Every row comes from one small tree of marks. The marks that hang from a mark follow it in brackets, in the order of their numbers. Every link used is in the known rows. Which tree was each row made from?
In the rows, 128 means zero.
Known rows
Q_848(Q_151 Q_650(Q_795(Q_15))): [209 154 111 142 106 117  80 130 157 134 123 139 146 150 142 165 135 148
 124 140 143  78 161 117 118 120  81 119  93 140 109]
Q_15(Q_795 Q_848): [ 85 122 157 184 101 176 189 124 138  85 110 124 142 108 110 100 131  79
 140 111 134 226  99 200 134 143 146 107 201 123 115]
Q_650(Q_795(Q_15(Q_848(Q_151)) Q_815)): [132 136  63 123 108  88  74 111 129 113 109 170 158  76 113 156 134 105
 147 108 118 114  96 160 144 130 155 100 110  93  82]
Q_779(Q_795(Q_15 Q_815) Q_848(Q_151)): [109 118  67 127 139 116  44 146 141 159 170 176 113 130 122 147 138 117
 142 171 123 108 111 198 165 133 157 101  91 113 135]
Q_848(Q_650): [146 132 163 138 101 148 163 113 149 131 126 124 124 204 137 128 127 161
 112 162 138 158 148 113 124 135 128 122 156 159 161]
Q_650(Q_795(Q_15(Q_848))): [132 113  95 146  99 149 166 127 128 116 106 143 152  96 119 158 151  73
 144 155 119 152 115 123 138 103 106 126 135 113  83]
Q_15(Q_848(Q_650 Q_795 Q_815)): [156 183 182 143 131 113 204 168 160  92 125 127 124 132  97 155 145 129
 143 110 122 165 134  93  92 168 108  92 162 129 126]
Q_815(Q_848(Q_650 Q_795)): [169 174 179 134 138 134 157 114 129  94 153  94 127 134 126 147 107 135
 113 133 130 141 160  72  77 144 132 137 158 144 160]
Q_779(Q_848): [106  99 132 169 117 176 169 150 127 164 148 151 100 154 119 101 124 116
 122 186 140 170 123 121 154 120 131 151 162 142 133]
Q_650(Q_795(Q_15(Q_848(Q_151 Q_815)))): [149 156  98 158 118 131 138 174 148 116 116 133 149  79 116 153 137  81
 151 109 121 135 107 129 120 130  77 131 107 106  78]
Q_795(Q_15(Q_848) Q_815): [ 72  98  76  93  99 123 122  94 138  97 113 149 133 114 123 153 121 118
 157 158 107 172  75 168 160 130 188  69 134 102 114]
Q_15(Q_795(Q_815) Q_848(Q_151 Q_650)): [135 167 154 146 111 107  91 111 168  66 100 156 142 129 109 126 120 152
 139  62 147 180 102 231 115 185 192  39 167 116 122]
Q_815(Q_848(Q_795(Q_15))): [121 131 113 126 130 148 131 115 115  93 166  86 128  82 134 152  98  94
 137 163 112 126 130  90 110 108 120 148 132 124 133]
Q_779(Q_848(Q_795)): [128 125 138 171 131 136 154 165 121 159 167 154 102 115  98 110 137 113
 128 161 134 127 139  89 145 118 117 152 163 135 122]
Q_795(Q_15 Q_815(Q_848(Q_650))): [129 124 122  77 122 134 102  76 137  72 132 116 124 161 163 179  96 160
 129 165 125 140 115 130 104 140 193  78 109 123 155]
Q_534(Q_151(Q_650 Q_848) Q_795(Q_15)): [ 72  32 122  61 189 162 110 144 114 225 110 112  73 128 127  91 119 125
 114 171 125  78 159 136 167  75  61 186  84 144 122]
Q_151(Q_795 Q_848): [ 92  76 149 150 130 165 153 112  74 188 124  86 145 153 136  76 124 118
 117 112 137 134 162 104 161  63  62 209 134 153 149]
Q_650(Q_795(Q_15)): [135 106 101 148  96 142 139 121 106 143 127 132 148 127 144 146 153  96
 126 165 126 110 133 100 142  91  95 162 115 132 110]
Q_15(Q_848): [ 94 116 128 146 100 165 191 118 138 123 117 130 135 132 107 111 117  92
 134 148 116 210 111 143 144 131 140 126 186 131 125]
Q_795(Q_815(Q_848(Q_650))): [129 143 160  97 124 132 136  79 121  87 129 115 126 173 151 145  99 161
 110 138 131 166 125 119  93 158 206 106 149 133 176]
Q_779(Q_848(Q_151 Q_650 Q_795 Q_815)): [194 188 170 173 153 111 123 211 169 143 164 150  94 137 101 134 131 163
 132 118 150  99 153  92 103 163  90 114 127 140 125]
Q_534(Q_151 Q_848(Q_650(Q_795(Q_15)))): [166  83 117 107 139 150 151 150 157 130  92 162  94  83 153 148 167 126
 130 157 121  41 153  86 132  82  77 111  87 138  86]
Q_15(Q_795): [ 83 119 165 188  99 168 165 120 118 112 131 112 139 141 132  88 133 101
 121 124 142 185 118 174 137 127 131 143 180 139 145]
Q_815(Q_848(Q_650)): [153 147 174 134 122 176 173 101 140  97 136  95 125 174 146 138  94 138
 106 155 135 181 145 103  89 142 144 132 160 154 166]
Q_534(Q_848(Q_151 Q_650(Q_795))): [214 144 121 157 139 125 125 141 149 134 111 133 130 121 130 117 153 149
 112  90 133  81 150 104 112 133  97 129 115 146 107]
Q_15(Q_795 Q_848(Q_151 Q_650)): [158 170 169 183 110 151 129 134 185  80 104 134 144 131 105 117 115 130
 139  83 153 194 128 217 108 171 133  66 176 134 109]
Q_650(Q_795(Q_15(Q_848(Q_151)))): [158 139  76 153 105 134 108 135 144 125 114 146 154  78 109 147 129  85
 145 127 124 130 121 146 136 114  94 127 122 112  72]
Q_650(Q_795(Q_15 Q_815(Q_848))): [115 118  95 106 123 123 114  88  84  96 133 119 148  99 157 165 128  95
 122 141 119 117 109 103 111 112 173 148 107 104 126]
Q_795(Q_815(Q_848)): [ 78 122 133 106 121 141 138  79  92 100 140 110 130 135 142 117  93 122
 111 138 116 179 100 124 117 138 207 144 161 121 174]
Q_534(Q_795 Q_848(Q_151)): [116  89  95 114 165 139 138 133 123 143 131  94  97  60 110  43 109 126
 129  84 112 102 116 160 147 138 128 153 143 141 112]
Q_534(Q_795(Q_815) Q_848(Q_151)): [ 90  83  79  77 170  94 103 110 106 131 125 118  97  59 113  51 113 149
 133  63 108  88  93 174 153 153 190 123 131 123 125]
Q_795(Q_15 Q_815(Q_848(Q_151(Q_650)))): [111 131  68  90 145 128  23  96 120 136 147 105 143 155 152 147  87 144
 117 161 125 137 102 171 134 135 173 122  85 111 136]

Which tree is each row?
[ 90  90  96  93 139  86  68 114 105 152 142 128 118 118 121 147 125 150
 128 125 109  74 124  92 151  97 129 137 100 122 152] : Q_151(Q_848(Q_795(Q_15 Q_815)))
[105 129  77  98 124 130  51  90 125  97 147 110 131 104 147 143  68 132
 132 138 119 131  94 158 125 133 180 118 108 111 141] : Q_795(Q_15 Q_815(Q_848(Q_151)))
[162 126 114 101  99  85  99  97 121 114 112 162 145 166 156 181 164 159
 125 144 135  84 133 108 123 124 158  93  93 120 128] : Q_848(Q_650(Q_795(Q_15 Q_815)))
[165 163  95  96 115  45  25 112 157 112 144 151 130 128 124 168 115 189
 141 118 127  58 133 130 128 142 151  69  93 122 135] : Q_848(Q_151 Q_650 Q_795(Q_15 Q_815))
[ 70 102  90  97 113 108 100 100 116 132 152 139 140 158 145 156 154 109
 135 174 104 131 109 170 159 120 167 116 104 118 167] : Q_779(Q_795(Q_15 Q_815))
[ 42  49 102  34 141 106 117 105 104 139 118 154  79  67 133  99 112 125
 143 148 114  75 113 155 168 104 164 124 112 117 124] : Q_534(Q_151 Q_795(Q_15 Q_815))
[ 74  90  98  98 121 141 113  72  68  91 140  87 156 104 168 130 104 108
 146 133 124 132 110 142 142  88 161 140 106 107 130] : Q_151(Q_795(Q_15 Q_815(Q_848)))
[183 155 161 151 104 137 195 125 142 115  94 152 150 143 114 150 158 115
 122 123 135 165 148 106 105 142 120 116 161 134 109] : Q_15(Q_848(Q_650(Q_795)))
[182 182 134 135 128  91  90 174 174 112 153 116 118 133 126 168 121 167
 146 122 131  74 143  99 104 139  74  97  91 135 126] : Q_848(Q_151 Q_650 Q_795(Q_15) Q_815)
[152 189 191 185 119 152 157 170 188  72 107 121 133 130 112 123 123 129
 146  66 148 197 116 205  90 186 118  71 164 129 116] : Q_15(Q_795 Q_848(Q_151 Q_650 Q_815))
[145 169 107 151 144 107  98 148 143 167 136 128 153 121  79 119 125 114
 127 121 125 155 132 144 140 147  99 139 149 122 100] : Q_15(Q_848(Q_151(Q_650) Q_795))
[141 127 109 169 144 161  84 166 141 212 153 144 116 186 113  99 120 138
 109 182 151 154 132 156 161 134 110 156 126 140 115] : Q_779(Q_848(Q_151(Q_650)))
[139 156 181 141 115 154 215 154 172 100 106 126 121 172 120 144 132 134
 138 133 128 202 117 125 104 164 125  89 164 137 137] : Q_15(Q_848(Q_650 Q_815))
[136 150 117 159 158 111 141 187 140 129 153 102 113  64 107  90 132 129
 136  77 107  88 112  92 123 140  88 148 123 130 118] : Q_534(Q_848(Q_151 Q_795 Q_815))
[139 161 145 101 119  69 139 108 142  92 116 161 133 128  94 156 139 154
 138 104 120 143 123 122 116 166 187  58 163 115 134] : Q_15(Q_848(Q_650 Q_795(Q_815)))
[111 106  85 114  96  96 106  99  92 131 124 152 148 128 146 153 158 117
 129 147 120  96 110 114 147 107 155 135 103 110 121] : Q_650(Q_795(Q_15 Q_815))
[190 161 179 150 127 157 177 109 115 104 125 105 143 152 145 150 130 112
  99 133 144 146 165  72  72 132 124 162 148 144 145] : Q_815(Q_848(Q_650(Q_795)))
[ 92  77 125 134 159 167 122 160  88 204 129  68 146 196 160 120 148 129
 126 148 137 118 150 115 160  65  24 192  61 135 124] : Q_151(Q_650 Q_795(Q_15) Q_848(Q_815))
[116 149 129 166 142 145 141 163 113 166 120  96 170 141 117  93 135 104
 139 100 142 180 129 170 150 126  71 158 122 116  93] : Q_15(Q_848(Q_151(Q_650 Q_795) Q_815))
[114 157 105 126 122  55  58 115 110 139 158 146 138 105 104 107 114 150
 123  89 120  93 119 122 142 143 162 137 139 119 148] : Q_848(Q_151 Q_795(Q_815))
[175 123 163 141 139 145 149 167 137 152 111 112 118 180 147 176 158 143
 118 129 136  87 160  60  98 105  48 154  76 147 134] : Q_151(Q_848(Q_650(Q_795(Q_15)) Q_815))
[106 149 107 110 150 125  54  94 106 151 146 103 147 168 139 115  89 145
  97 135 129 162 109 158 123 153 183 152 123 119 155] : Q_795(Q_815(Q_848(Q_151(Q_650))))
[176 165 191 160 113 129 197 156 124 132 119 126 137 181 143 149 171 135
 111 120 142 129 153  69  91 142  91 153 130 144 145] : Q_848(Q_650(Q_795) Q_815)
[ 75  51 128 129 141 173 187 133  99 158 109 124 111  57 142  52 143  96
 137 122 121  93 142 112 176  58  77 175 132 138 100] : Q_534(Q_151(Q_795) Q_848)
[158 175 190 146 125 108 179 163 146 119 147 113 121 161 123 141 146 154
 124 121 132 124 151  67  96 151  96 128 144 144 156] : Q_848(Q_650 Q_795 Q_815)
[ 71  83 147 125 150 175 211 180 143 145 116 129  73  82 137  79 138 108
 130 136 107 116 107  93 144 106  97 153 138 138 127] : Q_534(Q_151 Q_848(Q_815))
[ 67 101 134  70 157 127 155  78  69 101 143  90 110  91 130  86  90 111
 118 105 116 157 107 143 113 153 217 158 164 118 158] : Q_534(Q_795(Q_815(Q_848)))
[ 46  34 111  74 137 131  90 108  82 180 107 140 111 101 149 102 122 129
 138 130 125  58 142 124 185  37  91 165  82 122 131] : Q_534(Q_151(Q_795(Q_15 Q_815) Q_848))
[ 97 104 179  36 172 124 156  91 110 103 115 130  73  89 133 101  90 139
 117 112 129 110 145 133 100 148 194 123 147 129 157] : Q_534(Q_151 Q_795(Q_815(Q_848(Q_650))))
[159 144 149 118 104  83 134  98 107 129 112 161 144 179 139 147 168 158
 105 117 137 109 143  98 113 141 168 124 132 130 149] : Q_848(Q_650(Q_795(Q_815)))
[139 181 134 163 149  98 101 182 125 181 164 103 140 156 111 113 134 137
 111 118 132 119 137 105 126 147  73 175 114 131 135] : Q_848(Q_151(Q_650) Q_795 Q_815)
[124 139 106 167 148 158 111 208 163 160 178 141 106 134 125 146 143  96
 147 175 128 124 124 169 145 133  81 134  89 125 126] : Q_779(Q_795(Q_15) Q_848(Q_151 Q_815))
[ 76  32  87 109 137 174 155 135 115 140 110 124 106  47 154  86 137  94
 158 149 116  66 131 127 186  42  65 146  94 128  79] : Q_534(Q_151(Q_795(Q_15)) Q_848)
[184 167 135 129 111  67  76 107 124 135 118 165 150 160 131 140 143 174
 105  91 143  90 147 118 112 151 157 120 118 129 142] : Q_848(Q_151 Q_650(Q_795(Q_815)))
[116  94 161 105 133 109 115  91  88 158 107 116 141 193 147 108 134 181
 115  89 144 107 161 113 142  97 125 143 115 144 166] : Q_151(Q_795(Q_815) Q_848(Q_650))
[199 196 165 165 126 120 168 171 162 113 104 139 146 131 107 149 146 121
 128  82 139 149 140 117  86 166  90 116 134 127 103] : Q_15(Q_848(Q_151 Q_650(Q_795) Q_815))
[183 174 128 126 116  74 101 112 142 112  97 175 155 128 105 149 143 147
 125  77 136 128 129 144 109 165 169  84 135 112 110] : Q_15(Q_848(Q_151 Q_650(Q_795(Q_815))))
